What can hang from each mark
zizu: bufabom furud sofak
furud: sofak zizu
zumamez: bufabom getun
kiguv: sofak
sofak: bufabom furud kiguv zizu
bufabom: sofak zizu zumamez

Known rows, with every way that one mark hangs from another
sofak(bufabom(zumamez(getun)) furud kiguv zizu): [-26.3  17.0 -37.8   8.6   0.2 -48.1 -18.5 -45.3 -19.0  -1.4 -12.7  56.2
  30.7   9.7   0.2  40.4  -2.1  19.7  -2.8  10.6   3.0]
sofak(furud): [-15.6   6.2  -2.3  -1.9 -12.2 -16.7  -5.1 -33.0  38.6 -12.0   3.8   1.0
   1.1   4.4  10.2   1.2  -1.6   5.5   0.7  -5.1 -12.0]
kiguv(sofak(furud zizu(bufabom(zumamez)))): [-47.1   3.0  -2.8  -1.9  -7.3 -49.3  28.0 -47.9  29.1  11.8 -24.9  27.9
 -23.7  -3.7   4.2  46.1 -11.0   9.6  31.0 -20.2   2.1]
kiguv(sofak): [-13.6  -7.1   7.3  -8.0 -10.9   2.3  -4.6   7.1  43.7 -17.0  -4.9   9.0
 -22.3   8.3   5.1   3.9  -4.0  -5.6   5.3 -20.4 -10.4]
sofak(bufabom furud(zizu) kiguv): [-39.0  11.2 -54.1 -10.8 -15.2 -49.2 -18.3 -30.8  33.8 -54.1  -5.8  33.9
  19.1  28.5  11.6  36.8 -10.4  24.8   6.7 -14.0 -33.0]
sofak(zizu): [ -7.5   7.9  -2.4  -1.9   4.1 -24.0   0.9   6.5   6.6  13.7  -0.3   5.3
  -3.3  15.2  -5.3  15.3  -0.1  -3.3   7.9   0.9   0.8]
bufabom(sofak(furud) zizu): [ -3.8  18.7  11.0  -7.6 -47.9 -30.5 -28.7 -47.2  45.1  27.1 -10.2   4.0
 -13.0 -20.2  11.5  16.1   3.2   1.7   6.7  -2.5  21.9]
furud(zizu(bufabom(zumamez) sofak)): [-24.2  -5.0 -34.7   2.9   1.2 -41.5  49.0 -28.1 -63.6   4.1 -21.0  43.5
 -21.3 -29.2 -14.8  50.2 -20.9  12.0  66.9 -24.6  22.3]
kiguv(sofak(bufabom(zumamez) furud)): [-45.8  -0.4 -10.7  -3.6 -16.0 -36.9 -43.5 -43.6  25.5 -21.5 -15.1  36.3
   4.3 -10.5  15.9  19.2  -5.4   2.7  -0.6 -20.4 -15.5]
kiguv(sofak(bufabom(zizu zumamez))): [-10.3   2.6   2.4  -2.2 -16.0 -21.0 -63.3 -17.2 -35.5  10.1 -26.7  35.1
   7.8 -24.0   7.3  28.4  -0.7  -0.3  -3.5 -11.0   3.6]
furud(sofak(bufabom kiguv) zizu): [-41.0   6.1 -79.7  -9.3  -5.6 -40.9   6.0   3.9  34.1 -50.1  -7.2  36.2
  29.3  29.0  -1.7  33.2 -19.2  18.5  12.4 -34.7 -19.5]
bufabom(zizu(sofak(kiguv))): [  7.7  10.2 -11.5  -3.4 -33.9 -12.4  -1.7 -28.3  -3.9  -3.4 -14.7  24.7
 -14.9 -12.7  -2.4  44.7 -20.8  20.6  15.4  -7.6  16.7]
sofak(bufabom kiguv zizu): [-27.2  12.5 -37.6  -7.8   1.2 -40.8 -18.7  -1.2  -0.4  -7.4 -11.7  24.2
  24.8  28.4   1.9  44.6  -8.0  18.0  -9.3   5.9 -10.6]
bufabom(sofak(furud) zizu zumamez): [ -3.2  15.3  16.1   3.4 -46.4 -36.3 -36.9 -73.3  10.7  39.7 -17.2  21.0
 -16.9 -47.9   7.2  21.3   5.0  -3.4   7.9   0.0  40.9]
kiguv(sofak(bufabom)): [-30.3  -4.4 -14.1 -13.3  -6.6 -15.8 -30.4  14.5  18.4 -19.2 -12.3  19.0
   8.4  16.0   8.8  13.4  -5.0   0.6  -1.3 -19.5 -23.2]
furud(sofak(kiguv) zizu(bufabom(zumamez(getun)))): [-16.7   1.7 -68.8  13.2  14.0 -18.3  79.7 -18.7 -22.4 -14.0 -18.8  53.9
   7.7  -2.1 -17.5  37.9 -16.9  26.0  41.3 -24.5  18.0]
bufabom(sofak(kiguv) zumamez): [-10.5   1.1 -10.1   5.8 -30.2 -18.0  -3.8 -50.7  13.4   9.8 -18.8  26.0
 -26.2 -36.5  -3.0  28.8  -3.1   5.5  -1.3   2.7  43.3]
zizu(sofak(bufabom(zumamez) furud kiguv)): [-45.1   6.1 -41.7  -0.3 -25.7 -51.4 -17.3 -74.4  -5.2 -27.3 -16.3  50.9
   8.3 -20.3   6.6  51.2 -23.8  25.3  12.0 -12.6   8.8]
furud(sofak(bufabom kiguv zizu)): [-46.3  14.0 -64.5  -7.3  -1.1 -49.6   3.7   1.3  39.4 -17.2  -8.4  27.4
  34.7  35.0  -1.3  41.8 -19.5  16.9  -2.3 -19.3  -6.8]
zizu(bufabom(zumamez(getun)) furud(sofak(kiguv))): [-14.2   2.6 -47.8  17.3  -1.7 -12.7  69.3 -44.2 -18.9  -1.9 -32.7  51.8
   0.3 -28.2 -16.0  43.4 -18.8  43.2  24.0 -19.8  22.7]
zumamez(bufabom getun): [ 26.4   3.6  19.5   4.1  13.0   3.4  22.5   3.8 -27.3  32.2  -1.0   2.6
  -3.3   0.1 -13.7 -13.9  19.9  11.6  12.9   0.2   7.3]

Rows
[-25.0  12.6  -2.9 -15.3 -32.6 -31.7 -57.5 -23.7  35.8 -11.1 -15.8  20.5
  13.7   7.0  21.0  24.1  -4.4   8.6  -2.6 -17.8 -27.5]
kiguv(sofak(bufabom(zizu) furud))
[-25.1  16.3 -18.8  -3.9 -16.5 -39.1   4.2 -43.3  63.9 -19.9  -2.0  14.9
  -6.0  25.9   7.1  35.4  -9.1  16.8  -2.1  -0.5 -10.8]
sofak(furud kiguv zizu)
[-26.6   8.5 -33.6   3.5   2.5 -45.6 -26.1 -26.3 -31.5  -1.5 -18.6  38.6
  21.4  -0.4  -3.6  49.8  -7.5  13.6  -8.8   8.5   7.2]
sofak(bufabom(zumamez) kiguv zizu)
[ -9.5  -1.0 -50.9   9.7   2.9 -23.5  71.1 -26.1 -67.0  -4.6 -23.0  66.9
 -16.9 -17.3 -20.7  58.7 -22.2  28.0  59.8 -14.9  26.2]
furud(zizu(bufabom(zumamez(getun)) sofak(kiguv)))
[ 16.4  13.0  14.3  -7.3 -44.4 -33.8   5.0 -55.1   0.7   7.7 -31.8  26.1
 -42.0 -34.4 -10.6  52.5  -7.0  46.7  27.2 -24.6   9.9]
zumamez(bufabom(zizu(furud sofak(kiguv))))
[-37.2   9.0 -26.2  -7.6 -34.0 -33.6  42.9 -60.8  59.5   9.0 -22.9   6.6
 -17.9  -6.9  11.1  49.3 -14.0  32.4  13.6  -3.1  14.2]
zizu(bufabom(sofak(furud kiguv)))
[-24.0   4.0 -60.7  -3.9 -10.1 -24.2  31.9  -4.4  58.7 -48.5  -1.5  25.8
  -2.1  23.9  -5.7  21.6 -17.7  11.9  17.8 -35.5  -8.8]
furud(sofak(kiguv) zizu)
[-32.8   1.0 -56.0  -5.1   8.8 -29.5  67.1   9.0  15.3 -13.1  -9.7  15.6
   6.8  13.6  -8.6  25.6 -17.7  13.9  46.5 -37.5  -4.0]
furud(sofak zizu(bufabom))
[ 23.9   9.6  -5.4  14.3 -33.7 -13.2  -1.3 -52.8 -57.4   3.6 -31.2  68.8
 -24.5 -50.2 -15.4  49.7 -13.1  29.9  24.8  -7.8  33.2]
bufabom(zizu(furud sofak(kiguv)) zumamez(getun))
[-29.6   1.9 -35.9   1.6 -27.5 -46.0 -17.6 -56.6 -36.8 -25.5 -32.9  63.8
  -7.7 -39.1  -5.8  60.4 -23.0  34.6  15.0 -16.2  10.0]
zizu(furud sofak(bufabom(zumamez) kiguv))
[-30.2   0.5 -45.7   9.6 -11.5 -27.2  56.7 -58.4   4.9 -13.2 -36.6  38.5
  -7.6 -33.2  -8.2  53.3 -24.4  42.5  19.3 -26.8  15.4]
zizu(bufabom(zumamez) furud(sofak(kiguv)))
[ 18.2   5.1  18.7  -1.7  -9.9  -9.2  24.9  -4.0   0.9  51.3  -7.1   6.2
 -23.2 -14.6 -14.5  -8.6  22.7   5.7  19.8  -3.8  30.5]
zumamez(bufabom(sofak) getun)
[-33.8  10.5  -9.3   6.1   4.6 -52.2  29.3 -54.6 -14.7  27.3 -18.9  19.4
  -1.7 -12.6  -0.2  44.9  -7.3  15.6  27.7  -0.5  12.2]
sofak(furud zizu(bufabom(zumamez)))
[-14.9  -0.2 -55.8  12.9  22.3 -19.9  73.4  -3.4 -45.4   5.9 -13.4  48.0
  11.5  -9.1 -19.7  20.1 -11.1   9.1  52.4 -28.1  21.6]
furud(sofak zizu(bufabom(zumamez(getun))))
[-20.2   6.9 -19.2   7.7  -5.3 -43.0  36.2 -52.8 -25.9  10.7 -39.6  38.2
 -19.9 -24.5 -10.7  72.4 -12.8  38.8  19.2  -0.6  12.5]
sofak(kiguv zizu(bufabom(zumamez) furud))
[-30.2   2.9 -42.9  -8.7 -16.5 -30.7  -6.8 -16.0  -9.6 -22.4 -12.9  33.5
  11.6   4.4   0.5  46.7 -24.5  24.7   8.3 -10.1  -0.9]
zizu(sofak(bufabom kiguv))
[ 37.8  15.0  32.8  -1.8 -22.0 -10.1   1.7  -8.7 -20.4  71.0 -14.5   7.2
 -17.4 -25.0 -12.3   1.7  25.3   8.1  18.6   0.9  38.0]
zumamez(bufabom(sofak zizu) getun)
[ 15.5   7.3   5.9  -1.7 -18.3  -7.6  32.3 -21.6  20.4  33.1 -13.1  12.9
 -24.1  -7.7 -12.9  10.6  15.6  21.4   8.5  -0.8  31.3]
zumamez(bufabom(sofak(kiguv)) getun)
[ 21.6  13.4  35.4  -8.3 -32.6 -25.0 -11.9 -25.7   5.5  61.4 -19.0  -9.0
 -23.8 -31.1  -4.3  13.1  18.9   8.3  13.1  -4.7  33.5]
zumamez(bufabom(sofak zizu))
[-23.8  -1.0 -37.6  -8.4   0.2 -34.1  59.1   0.7 -30.2  -2.4 -14.5  26.8
 -21.9  -1.5 -11.9  47.3 -23.1  16.9  65.8 -28.5   2.4]
furud(zizu(bufabom sofak))
[-35.2   6.9 -37.0  -0.1  -4.4 -56.2 -35.1 -40.1 -18.3 -24.5  -7.8  42.0
  19.9  -7.4   5.2  23.2  -0.5   4.5  17.0 -14.1 -13.8]
sofak(bufabom(zumamez) furud(zizu))
[-36.4   6.9   2.3 -11.9 -20.1 -39.4  -8.4 -20.3  88.3 -17.5  -3.3  16.6
 -24.7  28.1   9.4  18.7  -5.2  -4.8  15.2 -24.5 -22.7]
kiguv(sofak(furud zizu))
[-30.7   0.8 -31.9  -1.4  -5.0 -39.9 -23.7 -19.7  -0.7 -32.3 -10.7  66.7
   5.9   7.1   4.6  14.2   0.6  -1.2  28.5 -27.5 -20.7]
kiguv(sofak(bufabom(zumamez(getun)) furud(zizu)))
